Known rows, with every step that occurs
d > n > u: -.14, .22, .04, .11, .18, -.34, .01, .22, -.17, .15, -.16, .08, -.06, -.04, .06, .24, .02, -.06, .21, -.06, .17, -.08, .23, -.08, .03, -.02, .01, -.04
e > n > g > s: -.21, -.01, .15, -.29, .05, .04, .01, .13, .14, .12, -.19, .25, -.27, -.24, .14, .12, .02, -.07, -.02, -.10, .10, .07, .13, -.16, -.22, -.11, .31, .03
d > r: -.03, .00, -.14, .22, -.03, .03, -.08, .13, -.25, .11, -.12, .01, -.16, -.10, -.01, .06, .02, -.04, .07, .17, .04, .02, -.14, -.02, .01, -.02, -.05, .05
c > u: -.08, .05, .07, .04, .11, -.48, .04, -.03, -.06, -.05, .10, -.03, -.09, .07, -.03, .01, -.02, .04, -.05, -.01, .11, .04, -.01, -.07, .09, .01, -.02, .04
n > u > c > e > g > s: -.11, -.37, .10, -.22, .10, .04, -.01, -.24, .04, -.21, -.15, -.16, -.23, -.13, -.06, .17, .16, -.21, -.01, -.03, .44, -.19, .25, -.05, -.16, -.03, .32, -.13
n > g > e > h: -.22, -.24, .06, -.05, -.04, .22, -.07, .13, -.06, -.31, .04, .15, -.01, -.13, .24, .22, -.05, .08, .06, .05, -.11, .02, -.20, -.05, .14, -.04, .22, .10
c > e > h: .02, -.24, .03, -.10, -.20, .11, -.15, -.11, -.06, -.16, .05, .07, -.02, .13, -.09, .19, -.01, .06, -.22, .00, -.02, -.05, -.04, -.02, .04, .02, .08, -.02
s > g > c > e: .16, -.21, .10, .18, -.35, .23, .04, -.38, -.02, -.13, -.01, -.07, -.04, -.04, -.04, .10, -.07, -.26, -.06, .17, .08, .08, -.04, .10, -.08, .07, .20, -.07
u > c > g > s: .09, -.12, .05, -.18, -.03, .10, .02, -.23, .35, .01, -.13, -.10, -.10, -.39, -.17, .25, .11, -.16, -.04, -.05, .20, .04, .02, .02, -.08, -.08, .18, -.18
s > g > c > e > h: .08, -.35, .08, .22, -.52, .28, -.09, -.31, -.07, -.18, .02, .11, -.01, -.05, .01, .12, -.04, -.15, -.19, .12, -.04, -.02, -.14, .06, .00, .14, .21, .04
g > u > h: -.01, -.05, -.04, .16, .32, -.03, -.14, .08, .00, -.03, -.03, .06, -.16, -.16, .10, .03, .21, .01, .43, -.09, -.06, -.09, -.06, -.04, .11, .09, .06, .14
d > n > u > c > g > s: -.06, .13, .09, -.09, .14, -.24, .03, -.02, .20, .13, -.29, -.02, -.15, -.45, -.12, .50, .13, -.24, .15, -.12, .37, -.03, .24, -.06, -.03, -.11, .18, -.21
s > g > e > n: -.19, .00, .11, .10, -.12, .29, .07, -.11, -.23, -.12, -.17, -.01, -.08, -.33, .06, .39, -.09, -.08, -.02, .07, -.08, .25, .00, .17, -.23, -.07, .15, -.02
s > g: .03, -.01, .12, .22, -.13, .07, .15, -.07, .02, -.09, -.11, -.03, .10, -.25, -.05, .06, -.14, -.18, .00, .02, -.04, .02, .03, .06, -.15, .06, -.01, .05
u > h: .01, -.08, .01, .03, -.02, .06, -.11, .06, -.02, -.03, .01, .00, -.09, -.10, .15, .19, .10, .12, .33, -.13, -.13, -.01, -.04, .03, .07, .04, -.02, .09
u > c > e > n > g > s: -.03, -.10, .18, -.38, -.07, .22, -.02, -.16, .29, -.07, -.09, .12, -.32, -.15, -.11, .43, .10, -.12, -.04, -.19, .31, .17, .21, -.02, -.10, -.20, .49, -.18
e > n > u > c > g > s: -.13, .12, .18, -.13, .02, -.10, .05, -.05, .33, .07, -.34, .09, -.37, -.42, .11, .37, .28, -.25, -.08, -.16, .35, .02, .15, .00, -.11, -.07, .22, -.18
d > n > u > c: -.06, .23, .03, .14, .11, -.26, .03, .06, .00, .08, -.09, .06, -.11, -.08, -.06, .38, .12, -.06, .28, -.20, .29, -.01, .24, .08, .21, -.05, .12, -.15
d > n > u > c > g > e > h: -.18, .04, .08, .08, -.03, -.08, -.06, .01, -.05, -.18, -.14, .03, -.05, -.38, .06, .74, .09, -.05, .14, -.03, .20, .05, -.07, .09, .27, -.05, .17, -.19
g > u: -.01, .02, -.05, .14, .34, -.11, -.03, .02, .03, -.01, -.04, .07, -.06, -.07, -.04, -.18, .09, -.10, .09, .03, .05, -.07, .02, -.06, .07, .04, .09, .05
c > e: .09, -.08, .04, -.14, -.07, .11, -.02, -.16, -.01, -.12, .03, -.10, -.03, .13, -.15, .19, -.04, -.05, -.09, .05, .08, .03, .07, -.02, -.04, -.05, .06, -.09
e > g > s: -.21, -.38, .00, -.27, .07, .04, -.06, -.05, -.10, -.01, -.12, -.06, -.07, -.23, .03, -.13, .02, -.06, -.05, .11, .13, -.14, .08, -.17, -.33, .00, .16, .08
n > e > g > u: -.24, -.19, -.04, -.17, .33, .17, .01, .01, -.20, -.18, -.12, -.01, -.11, -.13, .16, -.09, .06, -.16, .14, .14, .26, -.08, .01, -.28, .03, .14, .14, .02
c > e > g > u > h: -.08, -.37, .05, -.06, .16, .05, -.15, -.10, -.06, -.23, -.05, -.06, -.14, -.08, .06, .10, .15, -.01, .28, .05, .18, -.11, -.01, -.12, -.07, .13, .19, .13
s > g > u > c > e: .21, -.09, .10, .26, .06, .17, .08, -.38, .18, -.28, -.06, -.08, -.02, -.16, -.35, .20, .01, -.33, .03, -.04, .23, .03, .10, .15, .05, .00, .26, -.11
e > n > g: -.17, .18, .22, -.11, -.11, .03, .08, .15, .20, .02, -.10, .27, -.17, -.06, .22, .12, .01, .00, -.01, -.09, .14, .14, .02, -.07, -.07, -.02, .19, .06
n > u > c > g > e: -.05, .03, .10, .08, .12, .08, .12, -.15, .15, -.30, -.13, -.19, -.14, -.31, .16, .47, .16, -.19, .13, .02, .23, .05, -.07, .15, .22, -.04, .14, -.22

Rows
.08, .02, -.07, .15, .26, -.03, -.02, -.11, .20, -.09, .02, .04, -.08, -.10, -.18, -.04, .18, -.11, .14, -.09, .19, -.03, .00, .12, .26, .00, .21, -.04 : g > u > c
-.22, -.20, .01, -.30, -.03, .24, .02, -.03, -.23, -.18, -.08, -.08, -.06, -.05, .20, .09, -.04, -.07, .06, .15, .20, .01, .00, -.23, -.07, .11, .04, -.05 : n > e > g
-.31, .13, .06, .01, .18, .01, -.01, .09, -.28, -.09, -.17, .03, -.31, -.10, .29, .34, .15, -.02, .05, .00, .05, .08, .03, .04, -.02, -.06, .15, -.06 : g > e > n > u
-.13, .13, -.06, -.23, .06, .05, -.02, .12, -.32, .09, -.08, .00, -.07, -.01, -.02, .47, -.08, -.01, .22, .00, .12, .18, .15, -.19, .07, -.06, .01, -.18 : d > n > e
.05, .05, .08, .11, .28, .02, .08, .00, .38, -.16, .02, .17, -.10, -.14, -.02, -.05, .13, -.15, .25, -.12, .27, -.01, .00, .00, .29, .01, .33, .02 : n > g > u > c
-.14, -.16, -.04, -.15, .24, .21, -.02, -.15, -.03, -.25, -.06, -.04, -.14, -.16, .03, .02, .15, -.17, .20, .04, .38, .00, .00, -.12, .19, .10, .27, -.09 : n > e > g > u > c
-.07, .05, .06, .00, -.17, -.10, .00, .05, .02, .12, .03, .24, -.06, -.02, .16, .16, -.06, -.03, .29, .05, .16, .11, .00, -.08, .16, -.01, .29, .02 : d > n > g > c
-.21, -.24, -.03, -.12, .29, .19, -.12, .08, -.20, -.21, -.09, -.02, -.22, -.25, .28, .12, .16, -.05, .46, .04, .13, -.07, -.06, -.28, .07, .18, .12, .10 : n > e > g > u > h
.04, .13, .10, .01, .05, -.16, -.01, -.12, -.03, -.01, -.05, -.04, -.14, .07, -.17, .56, .09, -.10, .18, -.14, .38, .04, .29, .07, .16, -.09, .17, -.26 : d > n > u > c > e
.05, -.08, .18, .09, -.48, .24, .01, -.34, -.04, -.01, -.09, .08, -.19, -.06, .03, .23, -.02, -.21, -.18, .07, .11, .19, -.01, .12, -.17, .05, .27, -.06 : s > g > c > e > n
-.02, -.45, .03, -.36, -.06, .23, -.07, -.35, .04, -.17, -.02, -.18, -.11, -.12, -.24, .22, .08, -.11, -.07, .02, .33, -.05, .14, .00, -.21, -.10, .34, -.14 : u > c > e > g > s
-.18, .06, .05, -.13, .15, .05, .02, .13, -.20, -.07, .00, .05, .02, -.17, .06, .46, -.15, .04, .30, .08, .05, .20, .04, -.06, .07, -.18, .25, -.04 : d > n > g > e
-.06, -.29, .10, -.22, -.13, .09, -.01, -.20, -.08, -.19, .00, -.14, .02, .07, -.05, .07, -.06, -.03, -.14, .14, .25, -.03, .04, -.09, -.18, .03, .14, -.03 : c > e > g
-.05, .01, .23, .23, -.30, .07, .09, -.23, -.05, -.04, -.21, .13, -.33, -.04, .21, .22, .10, -.32, -.09, .05, .20, .05, .09, .05, -.13, .10, .24, -.05 : s > g > c > e > n > u
-.17, -.24, -.09, .00, -.03, .20, -.17, .02, -.28, -.23, .06, .01, -.01, -.11, .08, .21, .00, .14, -.04, .08, -.21, .02, -.19, .07, .11, .00, .12, .02 : g > e > h
-.03, -.10, .01, .16, -.11, -.38, -.13, -.12, -.12, -.05, .21, .03, -.30, .01, .22, .09, .17, .11, .34, -.05, -.01, .02, -.18, -.01, .28, .13, .09, .16 : g > c > u > h
-.33, -.11, -.01, -.21, -.09, -.38, -.05, -.10, -.46, .01, .06, .03, -.21, .00, .17, .25, -.06, .00, .20, .19, .40, .13, -.01, -.28, .16, .10, .18, -.01 : d > n > e > g > c > u
.00, -.08, .08, .03, -.17, .08, .05, -.02, .17, -.04, .06, .19, -.10, .03, .30, -.14, .03, -.09, .14, .07, .09, .02, -.15, -.05, .18, .08, .27, .09 : n > g > c
-.09, -.18, .00, .08, .19, -.03, -.01, -.16, .13, -.19, -.01, .00, -.05, -.18, -.07, -.15, .15, -.11, .13, .00, .35, -.10, .00, .03, .07, .09, .27, .04 : e > g > u > c
.03, .07, .24, -.21, -.26, .17, .05, -.17, .33, -.16, .00, .15, -.22, .03, -.07, .45, .08, -.05, -.04, -.18, .33, .23, .10, .07, .08, -.11, .37, -.15 : u > c > e > n > g
.08, .04, .16, .19, -.03, .16, .06, -.33, .19, -.18, -.13, .06, -.18, -.19, -.29, .35, .06, -.28, -.07, -.11, .27, .16, .15, .19, -.05, -.01, .32, -.12 : s > g > u > c > e > n
.14, -.17, -.03, -.05, -.24, .17, -.09, -.32, -.06, -.06, .11, -.04, -.13, .18, .01, .07, .07, -.10, -.05, .14, .10, .06, -.08, .04, .09, .02, .22, -.07 : g > c > e
-.11, -.46, .04, -.39, .01, .15, -.07, -.19, -.11, -.11, -.10, -.17, -.08, -.08, -.10, .05, -.03, -.11, -.16, .16, .23, -.08, .14, -.17, -.37, -.07, .22, -.03 : c > e > g > s
.19, -.07, .03, -.11, -.14, .19, -.03, -.33, .11, -.18, .10, -.13, -.07, .11, -.25, .32, .08, -.04, -.03, -.09, .20, .08, .07, .18, .15, -.08, .18, -.19 : u > c > e
-.21, .06, .23, .02, -.23, -.35, -.06, .04, .07, .00, .10, .31, -.47, -.04, .43, .23, .19, .11, .34, -.13, .14, .16, -.16, -.08, .21, .13, .26, .22 : e > n > g > c > u > h
.01, -.07, .07, .39, .19, .03, -.02, .01, .05, -.12, -.15, .05, -.05, -.40, .03, .07, .07, -.15, .42, -.06, -.09, -.08, -.02, .00, -.02, .13, .03, .16 : s > g > u > h
-.06, .06, .25, -.23, -.15, .12, .04, -.01, .16, -.08, -.08, .17, -.19, .08, .09, .32, .00, -.08, -.13, -.03, .22, .17, .09, -.10, -.10, -.06, .25, -.05 : c > e > n > g
.00, -.06, .04, -.11, -.37, .17, -.11, -.27, -.07, .05, .01, .11, -.29, .16, .07, .20, .12, -.03, -.14, .06, .15, .18, -.03, .07, -.01, .00, .28, -.10 : g > c > e > n
-.11, .15, .18, -.06, .00, -.09, .01, .00, -.05, -.01, -.16, .06, -.30, .11, .14, .31, .13, -.10, -.13, -.08, .21, .01, .18, -.04, -.09, -.01, .11, -.11 : c > e > n > u
.12, -.24, .02, -.07, -.31, .18, -.15, -.24, .10, -.23, .12, .03, -.05, .08, -.20, .34, .09, .02, -.14, -.13, .10, .00, -.04, .13, .21, .00, .19, -.13 : u > c > e > h
-.11, .06, .19, -.03, -.05, -.03, -.11, .07, -.08, -.03, -.17, .07, -.40, .01, .25, .47, .25, -.01, .20, -.20, .11, .00, .14, -.03, -.03, .03, .10, -.04 : c > e > n > u > h
.10, .00, .10, .04, .06, .00, .04, -.19, .12, -.18, -.03, -.09, -.17, .10, -.06, .30, .18, -.15, .04, -.11, .30, -.05, .15, .12, .18, -.02, .15, -.18 : n > u > c > e
-.12, .07, .15, -.05, -.28, .07, .03, .00, .14, .08, -.03, .33, -.28, -.01, .33, .03, .10, -.04, .05, .01, .15, .15, -.09, -.05, .05, .05, .34, .06 : e > n > g > c
-.17, -.20, -.01, .03, .24, -.12, -.02, -.01, -.01, -.10, -.08, .06, .00, -.14, .03, -.30, .07, -.09, .05, .15, .22, -.16, -.03, -.13, -.09, .11, .14, .14 : e > g > u
-.06, .31, .25, .02, -.12, -.12, .13, -.05, .39, -.01, -.26, .11, -.26, -.25, .16, .39, .23, -.19, -.08, -.15, .40, .06, .05, .10, .04, .04, .11, -.20 : e > n > u > c > g
-.04, -.05, .06, -.10, .02, .19, .05, -.13, .00, -.19, -.08, -.19, .02, -.32, .11, .37, -.04, -.06, .00, .19, .02, .15, -.18, .03, .00, -.06, .04, -.12 : c > g > e
-.13, -.10, .07, -.09, .14, .22, .08, .07, -.04, -.24, .05, .00, -.02, -.12, .20, .21, -.07, -.01, .16, .08, -.03, .13, -.10, -.03, .09, -.09, .20, .01 : n > g > e
-.07, -.14, .05, .18, .00, .30, .09, -.13, -.20, -.25, -.08, -.15, .08, -.32, .01, .27, -.16, -.13, .06, .12, -.13, .11, -.06, .14, -.09, -.04, .06, -.01 : s > g > e
.06, .05, .10, -.18, -.28, .16, -.06, -.29, .13, -.08, .01, .02, -.23, .09, -.18, .43, .11, .00, -.13, -.16, .26, .21, .11, .17, .02, -.09, .25, -.23 : u > c > e > n
.15, .06, .11, -.02, -.17, .04, .07, -.22, .40, -.10, -.06, -.08, .03, -.24, -.07, .29, .07, -.11, -.03, -.06, .22, .09, -.10, .11, .09, -.01, .05, -.17 : u > c > g
-.22, .02, -.01, -.13, .02, .17, -.08, -.01, -.27, -.05, -.07, .00, -.19, -.13, .09, .37, .05, .11, -.02, .02, -.04, .24, -.04, .10, -.07, -.11, .15, -.08 : g > e > n
-.28, -.36, -.04, -.48, .15, .28, -.04, -.01, -.26, -.07, -.19, -.11, -.16, -.21, .11, .07, -.02, -.12, .04, .16, .17, -.03, .11, -.31, -.23, .00, .16, -.04 : n > e > g > s
-.08, -.28, .04, -.07, .19, .02, -.04, -.19, -.03, -.21, -.05, -.07, -.03, .00, -.08, -.09, .02, -.13, -.04, .17, .32, -.10, .03, -.13, -.11, .06, .22, .03 : c > e > g > u
.06, .05, .04, -.04, .06, .06, -.08, -.27, .14, -.10, -.04, .08, -.29, .02, -.23, .28, .22, -.09, -.03, -.13, .30, .13, .10, .13, .09, -.07, .35, -.17 : g > u > c > e > n
